Known rows, with every step that occurs
k d a s f z j: [-0.31 -6.62  0.93 -2.49  6.45  3.80 -1.66  2.10  2.01  5.98  1.15  0.08
  0.93 -1.06  0.15  0.88  0.94 -1.89 -1.13 -0.74 -1.09 -2.75  2.49  4.72
  3.74  2.65  1.04  2.62]
s f z j a d: [ 1.80 -6.29  2.76 -1.87  3.42  1.82  0.39  2.04  1.62  2.87  0.21 -0.14
  2.45 -1.43  1.31 -0.56  0.16 -2.21 -1.79 -1.95  0.31 -2.49  2.09  0.30
  4.24  3.36  3.15  0.57]
v k d a s z j l: [-0.19 -3.12  3.91 -2.13  4.72  1.41 -1.86  5.88 -0.29  3.75 -0.14  1.61
  1.36 -0.33 -1.86  1.55  0.08 -3.77 -2.29 -1.01 -0.69 -0.75  1.59 -0.21
  1.68  4.13  3.11  3.14]
v k d: [-0.37 -0.13  0.74  0.43  2.26 -0.91 -0.93  2.82 -2.10  2.53  0.32  0.07
  1.64  1.44  1.09  1.15 -2.14  1.49 -1.08 -1.86  2.13 -0.51  1.78  0.51
 -2.36  2.60 -0.01  2.96]
h r: [ 1.38 -0.68  0.79 -0.89 -1.31  0.92 -0.71 -1.34 -1.39 -0.16 -0.06  0.08
 -0.82 -1.07  0.18  1.66 -0.24 -0.69  0.02 -1.43  1.57  1.33  0.37  0.46
  1.70 -0.04 -1.10  1.16]
f z j l: [-0.98 -4.66  2.98 -3.17  1.41 -1.74 -1.45  1.90 -0.39  1.37  0.34 -0.32
  1.85 -2.69 -0.66 -2.18  2.63 -1.06 -1.13 -0.42 -1.71 -1.17  1.78  1.37
  0.21  0.01  3.13 -1.27]
a s z j: [ 0.55 -2.11  0.15 -3.87  3.13  5.81  0.90  2.21  0.96  2.88  0.10  0.33
  0.56 -0.98  0.05  1.64  1.06 -2.37  0.45  0.30 -2.47 -1.88 -0.69  0.49
  3.64  4.18  0.55  3.03]
a d: [ 1.49 -0.24 -0.22  0.52 -0.16  0.17 -0.63  1.51  2.33  0.22 -0.11 -0.10
  0.43  0.72  0.39  1.80 -1.30 -0.38 -1.00 -1.09 -0.53 -0.30  0.38 -1.21
  0.36  2.19  0.93  1.66]
k d a s: [ 0.39 -0.69  0.83  2.12  3.31  2.58 -2.68  1.75  2.49  3.58 -0.22  1.92
 -0.82  1.19 -2.14  3.14 -1.57 -2.51 -1.78  0.41 -0.36 -0.22 -0.30  1.66
  1.37  1.57 -0.30  1.32]
t j l: [ 0.03  1.17  0.61 -1.79 -0.21 -0.73 -0.59  1.10 -1.85 -0.80 -0.32  0.00
  3.64 -1.18 -2.50 -1.01  2.27 -3.11 -0.89 -0.11 -0.71  0.29 -0.42  0.40
  1.39 -0.21  3.03 -1.34]
a j t: [ 2.70 -0.51  1.77 -0.53  0.14  1.01 -0.07  0.03 -0.31  0.56 -1.62  1.31
  1.84  0.03  0.18  1.52  1.97 -3.31 -2.11  1.77 -2.78 -0.54 -0.13 -2.93
  1.76  0.20  0.29  0.02]
j a s f: [ 1.90 -1.90  2.37  0.51  2.51  3.25  1.28  0.94  0.02  2.29 -1.75 -0.14
  1.25  1.76  0.66  0.83  0.75 -4.22 -2.28  0.63  0.95 -2.85  0.60 -0.09
  4.20  1.78  1.13  0.78]
d k: [-1.38 -0.62  0.87  1.71  0.55 -0.38 -1.32  1.99  0.33 -1.73 -0.55 -0.07
 -1.08 -1.36 -1.06  0.54  0.41 -1.88 -0.85 -0.28 -0.01  1.07  1.96 -1.22
  0.67 -0.02 -2.47  0.22]
t j a s: [ 2.36  1.05  1.66  0.34  1.85  4.44 -0.22  0.27 -0.72  1.04 -1.05  1.18
  2.67  0.37 -1.57  2.38  0.60 -4.51 -1.44 -0.01 -0.50 -1.44 -2.04  0.15
  4.22  2.61  0.65 -1.76]
v h r: [ 1.02 -0.48 -0.96 -1.00 -0.79 -0.23 -1.15 -1.11 -1.51  2.40  0.09 -1.37
 -0.40 -0.28  3.10  2.41 -1.10 -0.28  0.20 -2.72  3.42  1.48 -0.29 -0.83
  0.07  0.85 -1.89  2.01]
t j: [ 0.42  1.64 -1.89 -1.63  0.79  2.41  0.10 -0.52 -1.21 -0.46  0.65  0.03
  2.84 -0.79 -1.32  0.34  1.07 -1.16  0.84 -0.73 -0.63  0.00 -1.06  1.34
  2.37  1.12  0.37 -0.28]
f z j: [-0.80 -4.86  0.80 -3.44  2.65  1.54 -0.70  0.50  0.23  2.02  1.42 -0.36
  0.89 -2.67  0.56 -0.70  1.46  1.04  0.54 -0.98 -1.58 -1.23  1.39  2.53
  1.27  1.29  0.44 -0.02]
k d a j: [ 0.96 -1.28 -0.15  1.18  2.09  2.83 -2.21  1.67  2.09  2.84  1.62  2.61
  0.10 -0.14 -1.27  1.88 -2.12 -2.67 -1.66  0.54 -0.31 -0.51 -0.10  0.82
  1.11  0.97 -0.34  1.47]
d a s f z: [ 1.28 -3.70  1.80 -0.18  4.45  1.70 -0.68  0.37  1.08  4.14 -0.63 -0.19
 -1.13  0.76  0.31  2.33  1.60 -3.29 -2.42  0.26 -0.24 -3.48  2.70  2.10
  4.01  1.28  0.88  0.39]
z j t s a d: [ 3.12 -0.99  1.70 -2.27  2.42  3.71  0.33  2.16  1.12  1.19 -0.51  0.10
  4.27 -0.81 -1.02  1.58  1.25 -4.34  0.40 -0.22  0.77  0.80 -0.10 -1.15
  4.81  4.97  4.39  1.24]
s a j: [ 2.28  0.41  0.41 -0.47 -0.27  4.20  1.27  1.91  0.66  1.53  0.41  1.56
  0.76  0.60  1.87  2.02 -0.30 -3.64 -1.72  1.93  1.17 -1.53 -0.45 -1.19
  1.83  2.61  1.17  1.62]
k d a s f z j l: [-0.63 -6.14  3.25 -2.29  5.19  0.76 -2.35  3.39  1.22  5.05  0.07  0.44
  2.02 -1.31 -1.43 -0.59  1.91 -3.68 -2.79 -0.10 -1.11 -2.13  2.63  3.57
  2.78  1.43  3.77  1.13]
z j t: [ 0.26 -3.36  2.26 -2.52  1.43  0.44 -0.17  0.24 -0.15  0.10 -1.00  0.60
  2.39 -1.83 -0.67 -1.01  2.61 -1.08  0.37  0.61 -2.75  1.07  0.26 -1.06
  1.93  0.16  0.96 -0.12]
k d a s f: [ 0.59 -1.81  0.24  0.85  4.33  3.17 -0.89  1.79  2.00  4.37 -0.61  0.57
  0.16  1.85 -0.62  1.98 -0.35 -3.46 -1.93  0.48  0.51 -1.78  1.27  2.44
  3.36  1.73  0.69  2.96]

Rows
[ 3.54 -2.03  1.56 -2.92  3.97  2.29  0.31 -1.13 -2.22  3.65 -1.19 -1.59
  3.79 -0.01 -0.02  1.00  4.02 -5.01 -1.84  0.70 -0.39 -3.72  2.03  1.25
  5.33  1.55  2.31 -0.04]
a j t s f z
[ 2.72 -0.54  2.71 -0.72  2.54  3.27  1.57  1.47 -0.76  3.03 -2.22  1.23
 -0.06  0.25 -0.54  2.31  0.16 -4.78 -1.94  1.15  0.91 -2.17 -1.26 -1.47
  3.91  3.78  1.97  0.14]
j a s z
[ 3.00  1.27  1.15 -3.09  3.13  1.58  1.26 -0.40 -3.25  1.75 -2.29 -0.74
  2.81 -1.13 -2.70  0.89  2.90 -5.01  0.54  1.03  0.59 -0.19 -1.22 -0.89
  4.78  2.69  3.39 -0.36]
j t s z
[ 1.37 -2.40  2.63 -0.86  4.03  3.63 -0.61  4.06  0.56 -0.25 -0.38  0.21
  2.31 -3.47 -2.92  1.11  0.31 -5.87 -0.54 -2.02  0.78  0.54  1.00 -1.96
  6.07  4.99  1.08  0.60]
t s z j a d k
[ 0.96 -5.22  3.20 -3.15  4.95  3.24  0.64 -0.23 -1.79  2.72  0.59 -0.85
  3.87 -2.51 -0.93 -2.23  2.11 -3.13  0.52 -1.50  1.74 -2.15  1.06  2.70
  5.72  2.06  3.07 -1.96]
t s f z j a
[ 3.25 -2.90  2.32 -1.76  4.92  2.07 -0.61 -0.88 -1.00  3.29 -0.73 -0.10
  2.36 -0.69 -1.71  1.46  3.65 -5.94 -1.75  0.49 -0.16 -2.65  2.21  1.15
  6.15  1.04  2.44 -1.03]
d a j t s f z
[ 0.11 -2.74  0.92 -2.43  4.25  5.61 -0.07  2.50  2.12  2.73  0.44  1.56
 -0.85 -1.60 -1.43  2.26  0.59 -3.20  0.19  0.05 -2.33 -0.63 -0.49  0.14
  4.79  3.64  0.62  2.09]
d a s z j
[ 0.10 -0.85  0.67  2.32  0.51 -0.30 -1.53  3.44  2.52 -1.73 -0.66 -0.05
 -0.72 -0.82 -0.68  2.09 -0.62 -2.24 -1.90 -1.28 -0.70  0.96  2.39 -2.26
  1.05  2.06 -1.75  1.73]
a d k
[ 0.10 -5.22  0.90 -3.63  4.18  4.25  0.04  0.95  1.02  3.87  0.52 -1.25
  1.28 -0.61  1.82  0.53  2.23 -1.43 -0.89 -0.52 -2.08 -3.83  2.51  2.95
  3.67  2.51  0.38  2.04]
a s f z j
[ 0.40 -6.85  3.45 -2.53  3.88  1.64  0.89  0.62 -0.80  2.85  0.36  0.06
  2.04 -2.49  0.83 -2.46  1.59 -1.92 -0.74 -0.89  0.99 -2.30  1.73  1.72
  4.12  1.41  2.52 -1.30]
s f z j a
[ 1.17 -6.15  3.83 -2.41  5.25  2.08 -0.86  0.63  1.15  3.61 -1.40  0.71
  0.99 -1.22 -0.80  1.17  3.86 -3.92 -1.93  0.77 -2.91 -1.45  2.45  0.52
  5.19  1.09  1.63  0.25]
d a s f z j t
[ 0.63 -5.19  2.78 -3.48  2.80 -0.62 -0.60 -0.17 -0.84  1.88 -0.86  0.12
  2.11 -2.45 -0.02 -0.66  3.53 -0.77 -0.62  0.43 -2.65 -0.37  1.44  0.16
  2.08  0.42  1.72 -1.16]
f z j t
[ 0.94 -0.73  0.75  1.34  0.96  3.06 -1.36  0.96  2.59  0.55  1.46  2.56
 -1.22 -0.32 -1.05  2.06 -0.69 -2.97 -1.43  0.44 -1.30 -0.38 -0.15 -1.28
  2.00  0.07 -0.80  0.06]
d a j
[ 3.06 -3.34  1.71 -1.91  6.31  1.89 -1.38 -0.11 -1.28  5.65 -0.54 -0.06
  3.45 -0.37 -1.84  1.20  2.61 -5.52 -2.24  0.49  0.64 -2.58  2.22  3.07
  5.43  1.63  2.94  0.26]
k d a j t s f z
[ 2.20 -1.38  2.75  0.96  1.17  0.92 -1.35  0.30  1.19  0.46 -1.21  2.78
  0.25 -0.49 -1.66  1.92  1.31 -4.46 -2.22  1.60 -2.48  0.62  0.14 -3.14
  2.73 -0.64  0.37 -0.94]
d a j t
[ 0.91 -2.46  3.23 -0.34  2.25  4.68 -0.38  1.43  1.03  1.34 -0.34  1.13
  1.03 -0.31 -0.23  0.96  0.12 -2.60 -0.98 -0.03 -1.60 -1.04 -0.96 -0.23
  3.10  2.24  0.14 -0.61]
z j a s
[ 0.65 -0.07  1.68  2.26  1.94  2.73 -1.73  0.86  2.61  1.09 -0.23  1.73
 -2.00  1.04 -1.87  3.44 -0.40 -2.75 -1.41  0.47 -1.42 -0.07 -0.15 -0.33
  2.26  0.94 -0.81 -0.12]
d a s
[ 0.91 -5.13  2.89 -0.62  5.03  2.71 -1.14  3.08  0.70  0.69 -0.03 -1.11
  2.85 -2.88 -1.38  0.23  1.45 -5.33 -1.49 -2.71  1.02 -1.02  3.49  0.37
  6.42  3.79  0.95  0.28]
t s f z j a d k
[ 0.88 -3.58  2.52 -1.14  3.37  5.16  1.07  1.56  0.77  2.45 -0.64  0.06
  2.04  0.48  0.85 -0.19  1.07 -3.72 -1.21  0.04 -0.31 -2.68  0.95  0.71
  4.90  2.25  0.76  1.51]
z j a s f
[ 1.24 -4.33  3.89 -1.08  3.45  3.93 -0.81  1.03  0.45  2.86 -0.37  0.81
  0.91 -1.07  0.17  1.18  0.85 -2.49 -1.58 -0.24 -1.32 -2.43  0.35  1.00
  3.28  2.63  0.82 -1.52]
f z j a s
[ 1.08 -1.95  0.84 -3.61  3.75  3.34  0.98 -0.55 -1.52  1.17 -0.77 -1.84
  4.86 -0.75 -1.30 -1.49  3.86 -3.79  1.33 -0.18 -0.54 -0.52  0.93  1.04
  5.76  1.09  2.42  0.95]
z j t s f
[ 2.97  0.68  1.24 -1.96  3.34  5.02  1.61  1.40 -1.78  2.79 -1.68  1.10
  1.92 -0.39 -1.32  2.47  1.00 -5.83 -1.24  0.41  0.47 -2.46 -2.14 -0.40
  5.82  4.56  2.26 -0.13]
t j a s z
[ 1.70 -0.50  2.17 -2.96  2.69  3.66  0.94  0.63 -1.57  1.16 -0.49  0.38
  4.19 -1.58 -1.45  0.16  2.67 -4.47  1.36  1.16  1.57  1.38 -0.74  0.18
  4.67  3.14  4.00 -0.24]
z j t s a
[-0.12 -3.43  0.18 -2.55  5.32  5.55 -0.91  3.16  2.04  5.01  0.68  1.57
  0.27 -1.47 -1.56  1.97 -0.50 -2.97 -0.04  0.03 -1.22 -1.01 -0.51  2.13
  3.75  4.29  1.15  3.46]
k d a s z j
[ 2.72  1.46  2.27 -1.07  1.68  1.78  1.10 -0.06 -2.34  1.14 -1.71  0.09
  3.34 -0.22 -1.63  0.88  2.27 -5.08  0.37  1.76  2.90  1.09 -0.72 -0.40
  4.07  2.52  4.23 -1.26]
j t s a
[ 1.18 -3.97  2.48 -2.66  5.28  3.16 -1.02  2.54  0.96  4.70 -1.62  2.20
  1.43 -1.60 -2.24  1.69  1.54 -4.50 -1.02  1.18 -2.15  0.13 -0.23  0.10
  4.08  3.11  2.38  2.11]
k d a s z j t
